Each row comes from the steps of one path. Every step used is in the known rows, and no mark comes twice. Write the path behind each row, first mark first.
Known rows
pifo sila pobun: [-0.04  0.06  0.07 -0.06  0.20 -0.04 -0.01  0.10 -0.02  0.02 -0.10 -0.01
  0.14 -0.05  0.12  0.05  0.00 -0.01 -0.07 -0.04  0.08 -0.03 -0.05 -0.07
 -0.07  0.26]
nenetef pafup pobun: [-0.13  0.28  0.02  0.16  0.07  0.11 -0.06  0.13 -0.15  0.00 -0.34 -0.10
 -0.09 -0.40 -0.30 -0.01  0.19 -0.16  0.25  0.00  0.01  0.13  0.14  0.00
  0.15  0.11]
pifo sila pobun pafup: [-0.23  0.23 -0.09  0.04  0.03 -0.05 -0.07 -0.05 -0.14  0.06  0.03  0.13
  0.02 -0.13 -0.02 -0.06 -0.10 -0.27 -0.02  0.02  0.30  0.05  0.31  0.06
  0.02  0.13]
pafup pobun sila nenetef: [-0.09  0.06  0.02  0.04 -0.10  0.05  0.02  0.32  0.08  0.11 -0.26  0.02
  0.00 -0.14 -0.09 -0.07  0.09  0.06  0.00  0.02  0.19  0.13  0.17  0.04
  0.12  0.24]
pafup pobun sila: [-0.04  0.11  0.16 -0.01 -0.03  0.09 -0.03  0.10 -0.04  0.07 -0.02  0.10
  0.11 -0.12 -0.29 -0.02 -0.04 -0.02 -0.06  0.06  0.53  0.04  0.54 -0.07
  0.14  0.10]
tarusur pafup pobun betavig: [-0.01  0.32  0.02  0.16  0.11  0.11 -0.04  0.01  0.04  0.06 -0.25 -0.09
 -0.13  0.01 -0.33 -0.18  0.07  0.12  0.18  0.00 -0.36 -0.01  0.31  0.14
 -0.07 -0.23]
nenetef sila tarusur pafup pobun betavig: [-0.15  0.35  0.08  0.21  0.08  0.13 -0.04  0.06 -0.01  0.04 -0.44 -0.07
 -0.19 -0.29 -0.33 -0.17  0.23  0.27  0.13 -0.01 -0.57 -0.04  0.02  0.16
 -0.17 -0.22]
pobun pafup: [-0.20  0.19 -0.14  0.08 -0.13 -0.02 -0.06 -0.14 -0.13  0.04  0.10  0.14
 -0.09 -0.10 -0.12 -0.09 -0.09 -0.26  0.03  0.05  0.26  0.07  0.33  0.10
  0.08 -0.08]
sila tarusur pafup: [-0.26 -0.07  0.03  0.13  0.04  0.12 -0.12  0.08  0.04  0.05 -0.30 -0.05
 -0.24 -0.32 -0.10 -0.09  0.04  0.23  0.05  0.03 -0.36 -0.05 -0.13  0.15
 -0.10 -0.05]
sila nenetef: [-0.06 -0.03 -0.10  0.04 -0.07 -0.02  0.04  0.27  0.12  0.05 -0.27 -0.05
 -0.09 -0.05  0.14 -0.05  0.12  0.07  0.05 -0.03 -0.25  0.10 -0.27  0.07
  0.02  0.15]
tarusur pafup nenetef sila pifo: [-0.34 -0.31 -0.23  0.08 -0.26  0.04  0.05  0.29 -0.11  0.16 -0.35 -0.01
 -0.09 -0.16 -0.14 -0.12  0.34  0.10  0.19 -0.02 -0.91 -0.09 -0.32 -0.05
  0.03  0.19]
pafup pobun: [-0.03  0.12 -0.01  0.10  0.09  0.07 -0.06  0.00 -0.08  0.03 -0.20 -0.06
  0.03 -0.13 -0.21 -0.03 -0.02 -0.11  0.12 -0.01  0.04  0.09  0.13 -0.09
  0.04  0.09]
pobun dena: [ 0.18  0.34 -0.03 -0.03 -0.08  0.09  0.03 -0.02 -0.04  0.01  0.04  0.09
  0.03  0.48 -0.15  0.02  0.01 -0.08  0.00  0.00  0.05  0.12 -0.25  0.40
 -0.03 -0.08]
tarusur pafup pobun: [-0.14  0.03 -0.07  0.14  0.06  0.14 -0.13  0.10 -0.04  0.11 -0.29 -0.06
 -0.12 -0.13 -0.32 -0.11  0.00 -0.03  0.21  0.02 -0.21  0.08  0.27  0.09
  0.04  0.07]
dena pobun sila: [ 0.02  0.11 -0.01  0.00  0.01  0.07 -0.01 -0.05  0.09  0.05  0.13  0.03
  0.07 -0.02 -0.19 -0.03  0.05 -0.03 -0.03  0.07  0.53 -0.05  0.13 -0.11
 -0.03 -0.13]
nenetef sila pifo: [-0.20 -0.15 -0.16  0.05 -0.11 -0.06  0.08  0.18 -0.11  0.04 -0.28 -0.04
  0.03 -0.11  0.04  0.00  0.20  0.01 -0.02 -0.06 -0.64 -0.05 -0.32 -0.16
 -0.01  0.22]
dena pobun sila tarusur: [-0.13  0.11  0.10  0.10  0.09  0.09 -0.05 -0.07  0.06 -0.01 -0.14 -0.01
 -0.01 -0.41 -0.13  0.00  0.10  0.14 -0.08  0.05  0.37 -0.08 -0.24 -0.17
 -0.16 -0.16]
tarusur pafup nenetef sila: [-0.31 -0.19 -0.08  0.06 -0.30  0.12  0.01  0.31 -0.07  0.17 -0.20  0.12
 -0.18 -0.25 -0.29 -0.16  0.47  0.25  0.23  0.02 -0.68 -0.09 -0.25  0.26
  0.01  0.03]
betavig pobun: [-0.01  0.20 -0.14  0.03  0.11 -0.05  0.08 -0.09  0.02 -0.03  0.28  0.07
 -0.01 -0.26  0.03 -0.07 -0.14  0.36  0.02 -0.05  0.02  0.08 -0.10  0.21
  0.10 -0.06]
dena pobun pafup nenetef: [-0.24  0.06 -0.32  0.14 -0.20  0.10 -0.05 -0.11 -0.08  0.15  0.06  0.08
 -0.13 -0.18 -0.35 -0.19  0.21 -0.23  0.36  0.07  0.00 -0.02 -0.09 -0.02
  0.03 -0.24]
betavig pobun pafup: [-0.20  0.36 -0.25  0.10 -0.03 -0.05  0.00 -0.18 -0.11  0.01  0.31  0.20
 -0.10 -0.31 -0.10 -0.14 -0.21  0.02  0.06  0.00  0.27  0.15  0.23  0.25
  0.16 -0.12]
tarusur pafup nenetef: [-0.22 -0.23 -0.10  0.05 -0.22  0.15 -0.04  0.19  0.01  0.19 -0.09  0.04
 -0.19 -0.11 -0.30 -0.17  0.24  0.14  0.31  0.05 -0.43 -0.08 -0.01  0.16
  0.07 -0.05]
betavig pobun sila pifo: [-0.12 -0.01 -0.11 -0.01 -0.02 -0.05  0.11  0.09 -0.01  0.04  0.09  0.05
  0.11 -0.16  0.00 -0.04 -0.15  0.20 -0.10 -0.03  0.07  0.02  0.13 -0.14
  0.18  0.16]
sila nenetef pafup pobun: [-0.18  0.25 -0.05  0.19  0.02  0.09 -0.04  0.30 -0.08  0.03 -0.50 -0.13
 -0.14 -0.44 -0.19 -0.04  0.27 -0.11  0.27 -0.01 -0.17  0.19 -0.02  0.07
  0.17  0.20]
pifo sila: [-0.09  0.02 -0.10 -0.13  0.09 -0.12  0.00 -0.13 -0.05  0.03 -0.14 -0.13
  0.02 -0.02  0.19 -0.04  0.00  0.09 -0.09 -0.05  0.00 -0.03  0.01  0.27
 -0.12  0.16]

Which path is each row?
[-0.08  0.05  0.15  0.06  0.03  0.05  0.04  0.32 -0.05  0.02 -0.07  0.17
  0.10 -0.17 -0.06  0.06  0.21  0.03 -0.01 -0.02 -0.20 -0.04 -0.22 -0.17
 -0.02  0.19]  nenetef sila pobun
[ 0.06  0.57 -0.02  0.09 -0.03  0.18 -0.02  0.07 -0.16  0.00 -0.24  0.01
 -0.04  0.15 -0.37  0.01  0.16 -0.19  0.19  0.00  0.07  0.23 -0.14  0.38
  0.10  0.01]  nenetef pafup pobun dena
[-0.27 -0.25 -0.19  0.06 -0.24 -0.01  0.10  0.24 -0.13  0.11 -0.30  0.00
  0.00 -0.17 -0.09 -0.06  0.34  0.06  0.14 -0.04 -0.76 -0.09 -0.41 -0.17
  0.03  0.19]  pafup nenetef sila pifo
[ 0.16  0.51 -0.13 -0.01  0.01  0.05  0.10 -0.09 -0.01 -0.02  0.25  0.15
  0.02  0.25 -0.12 -0.04 -0.10  0.21  0.02 -0.05  0.07  0.20 -0.35  0.55
  0.05 -0.12]  betavig pobun dena
[-0.20 -0.12 -0.06  0.06 -0.05  0.07 -0.03  0.19 -0.05  0.13 -0.27 -0.03
  0.05 -0.08 -0.21 -0.07 -0.07 -0.06  0.00  0.02 -0.07  0.01  0.36 -0.20
  0.15  0.24]  tarusur pafup pobun sila pifo
[-0.42  0.02  0.02  0.16 -0.21  0.07 -0.02  0.10 -0.15  0.05 -0.30  0.14
 -0.18 -0.64 -0.20 -0.09  0.37  0.18  0.10  0.02 -0.32 -0.06 -0.45  0.07
 -0.10 -0.05]  pobun pafup nenetef sila tarusur
[-0.02  0.39 -0.02  0.12  0.00  0.22 -0.09  0.03 -0.06  0.07 -0.33  0.02
 -0.10  0.17 -0.39 -0.06  0.03  0.00  0.13  0.01 -0.11  0.16 -0.21  0.44
 -0.06 -0.03]  sila tarusur pafup pobun dena
[-0.23  0.06  0.03 -0.01  0.15 -0.07 -0.04 -0.12 -0.04 -0.04 -0.35 -0.14
 -0.06 -0.41  0.17 -0.01  0.05  0.26 -0.13 -0.04 -0.03 -0.06 -0.34  0.15
 -0.24  0.09]  pifo sila tarusur
[-0.26  0.00 -0.18  0.07 -0.30  0.07 -0.02  0.00 -0.12  0.14  0.07  0.18
 -0.13 -0.18 -0.29 -0.15  0.15 -0.14  0.26  0.06  0.03  0.00  0.14  0.07
  0.12 -0.11]  pobun pafup nenetef
[-0.15 -0.06  0.13  0.07 -0.10  0.10  0.05  0.38 -0.06  0.09 -0.08  0.20
  0.06 -0.23 -0.18  0.01  0.36  0.06  0.13  0.00 -0.33 -0.07 -0.31 -0.17
  0.01  0.16]  pafup nenetef sila pobun
[-0.35 -0.09 -0.38  0.15 -0.23  0.00  0.05  0.09 -0.15  0.13 -0.26  0.00
 -0.06 -0.22 -0.20 -0.13  0.35 -0.14  0.23 -0.01 -0.65 -0.06 -0.43 -0.19
 -0.01  0.05]  dena pobun pafup nenetef sila pifo
[-0.18  0.19 -0.04  0.11 -0.08  0.04  0.03  0.36 -0.01  0.00 -0.37 -0.09
 -0.21 -0.38  0.03 -0.03  0.35  0.00  0.18 -0.01 -0.27  0.13 -0.21  0.17
  0.16  0.15]  sila nenetef pafup
[-0.16  0.05  0.26  0.03 -0.01  0.07 -0.03  0.04  0.02 -0.02 -0.13  0.08
 -0.01 -0.41 -0.07  0.03  0.02  0.23 -0.18  0.05  0.35 -0.06  0.01 -0.07
 -0.07 -0.01]  pobun sila tarusur
[-0.01  0.56 -0.12  0.05 -0.01  0.09  0.00  0.14 -0.13  0.05 -0.43 -0.08
 -0.08  0.12 -0.20 -0.05  0.22 -0.10  0.17 -0.04 -0.07  0.26 -0.27  0.58
  0.05  0.17]  pifo sila nenetef pafup pobun dena
[ 0.03  0.55 -0.07  0.11 -0.07  0.16  0.00  0.21 -0.10  0.03 -0.36 -0.01
 -0.09  0.12 -0.30 -0.02  0.23 -0.15  0.22 -0.01 -0.05  0.28 -0.26  0.45
  0.11  0.08]  sila nenetef pafup pobun dena
[ 0.00  0.53  0.08  0.18  0.11  0.09  0.01  0.02 -0.05 -0.03 -0.29 -0.11
 -0.11 -0.22 -0.30 -0.10  0.22  0.03  0.21 -0.02 -0.19  0.03  0.21  0.05
  0.00 -0.20]  nenetef pafup pobun betavig
[-0.22 -0.13 -0.04  0.02 -0.27  0.06  0.07  0.22 -0.10  0.10 -0.12  0.13
 -0.07 -0.25 -0.20 -0.08  0.47  0.19  0.17  0.00 -0.49 -0.08 -0.35  0.14
  0.00  0.04]  pafup nenetef sila
[-0.40  0.10 -0.11  0.21 -0.14  0.09 -0.03  0.01 -0.11  0.05 -0.30  0.07
 -0.18 -0.64 -0.26 -0.11  0.43  0.13  0.17  0.02 -0.34 -0.08 -0.62  0.02
 -0.19 -0.16]  dena pobun pafup nenetef sila tarusur
[-0.22  0.27 -0.10  0.12  0.07  0.03 -0.04  0.22 -0.10  0.04 -0.57 -0.20
 -0.14 -0.45 -0.10 -0.07  0.26 -0.06  0.22 -0.04 -0.18  0.18 -0.01  0.18
  0.10  0.27]  pifo sila nenetef pafup pobun
[-0.08  0.20  0.13  0.13 -0.03  0.13  0.06  0.30  0.04  0.09 -0.12  0.11
 -0.08 -0.08 -0.29 -0.13  0.37  0.23  0.18  0.00 -0.65 -0.14 -0.09  0.02
 -0.10 -0.17]  tarusur pafup nenetef sila pobun betavig
[-0.16  0.00 -0.01  0.06 -0.11  0.10 -0.03  0.39  0.10  0.17 -0.31  0.02
 -0.09 -0.15 -0.16 -0.12  0.11  0.11  0.05  0.03  0.02  0.13  0.25  0.15
  0.13  0.22]  tarusur pafup pobun sila nenetef
[-0.19  0.31 -0.01  0.08 -0.10  0.04  0.08  0.37  0.02  0.01 -0.14  0.03
 -0.16 -0.52 -0.03 -0.06  0.25  0.22  0.09  0.00  0.09  0.15  0.01  0.28
  0.27  0.14]  betavig pobun sila nenetef pafup
[ 0.05  0.29  0.07  0.02 -0.16  0.17  0.08  0.28 -0.09  0.08 -0.03  0.25
  0.08  0.28 -0.29  0.03  0.29 -0.03  0.11  0.00 -0.19  0.07 -0.51  0.26
 -0.01  0.06]  pafup nenetef sila pobun dena
[-0.32 -0.11 -0.01  0.09 -0.16  0.18 -0.03  0.18  0.03  0.16 -0.03  0.13
 -0.20 -0.49 -0.33 -0.19  0.17  0.45  0.21  0.05 -0.19 -0.07 -0.06  0.24
  0.08 -0.09]  betavig pobun sila tarusur pafup nenetef
[-0.04  0.05 -0.13  0.05 -0.06  0.03  0.03  0.21  0.18  0.10 -0.14 -0.04
 -0.02 -0.06 -0.03 -0.08  0.17  0.05  0.02  0.03  0.16  0.05 -0.13  0.02
  0.00  0.04]  dena pobun sila nenetef
[-0.13  0.00 -0.18 -0.07  0.01 -0.12  0.03  0.15  0.08  0.08 -0.37 -0.16
 -0.07 -0.07  0.28 -0.09  0.13  0.15 -0.03 -0.06 -0.25  0.08 -0.25  0.31
 -0.07  0.27]  pifo sila nenetef
[ 0.09  0.37  0.07  0.13  0.14  0.05  0.01 -0.07  0.01 -0.01 -0.19 -0.08
 -0.02  0.01 -0.25 -0.10  0.06  0.07  0.12 -0.02 -0.18  0.00  0.22  0.00
 -0.08 -0.23]  pafup pobun betavig
[-0.34 -0.06  0.03  0.14 -0.05  0.11 -0.09  0.18 -0.01  0.06 -0.37  0.00
 -0.26 -0.42 -0.14 -0.10  0.23  0.31  0.04  0.01 -0.56 -0.07 -0.27  0.25
 -0.13  0.00]  nenetef sila tarusur pafup
[ 0.14  0.43 -0.03  0.04 -0.01  0.14 -0.02 -0.02 -0.09  0.03 -0.13  0.05
  0.05  0.36 -0.32  0.00 -0.01 -0.16  0.10 -0.01  0.10  0.19 -0.13  0.33
  0.00 -0.01]  pafup pobun dena
[-0.26  0.21 -0.04  0.12 -0.10  0.02 -0.04  0.13 -0.16  0.05  0.04  0.28
 -0.02 -0.23 -0.16 -0.04  0.08 -0.26  0.03  0.03  0.09  0.05  0.15 -0.04
  0.06  0.08]  nenetef sila pobun pafup
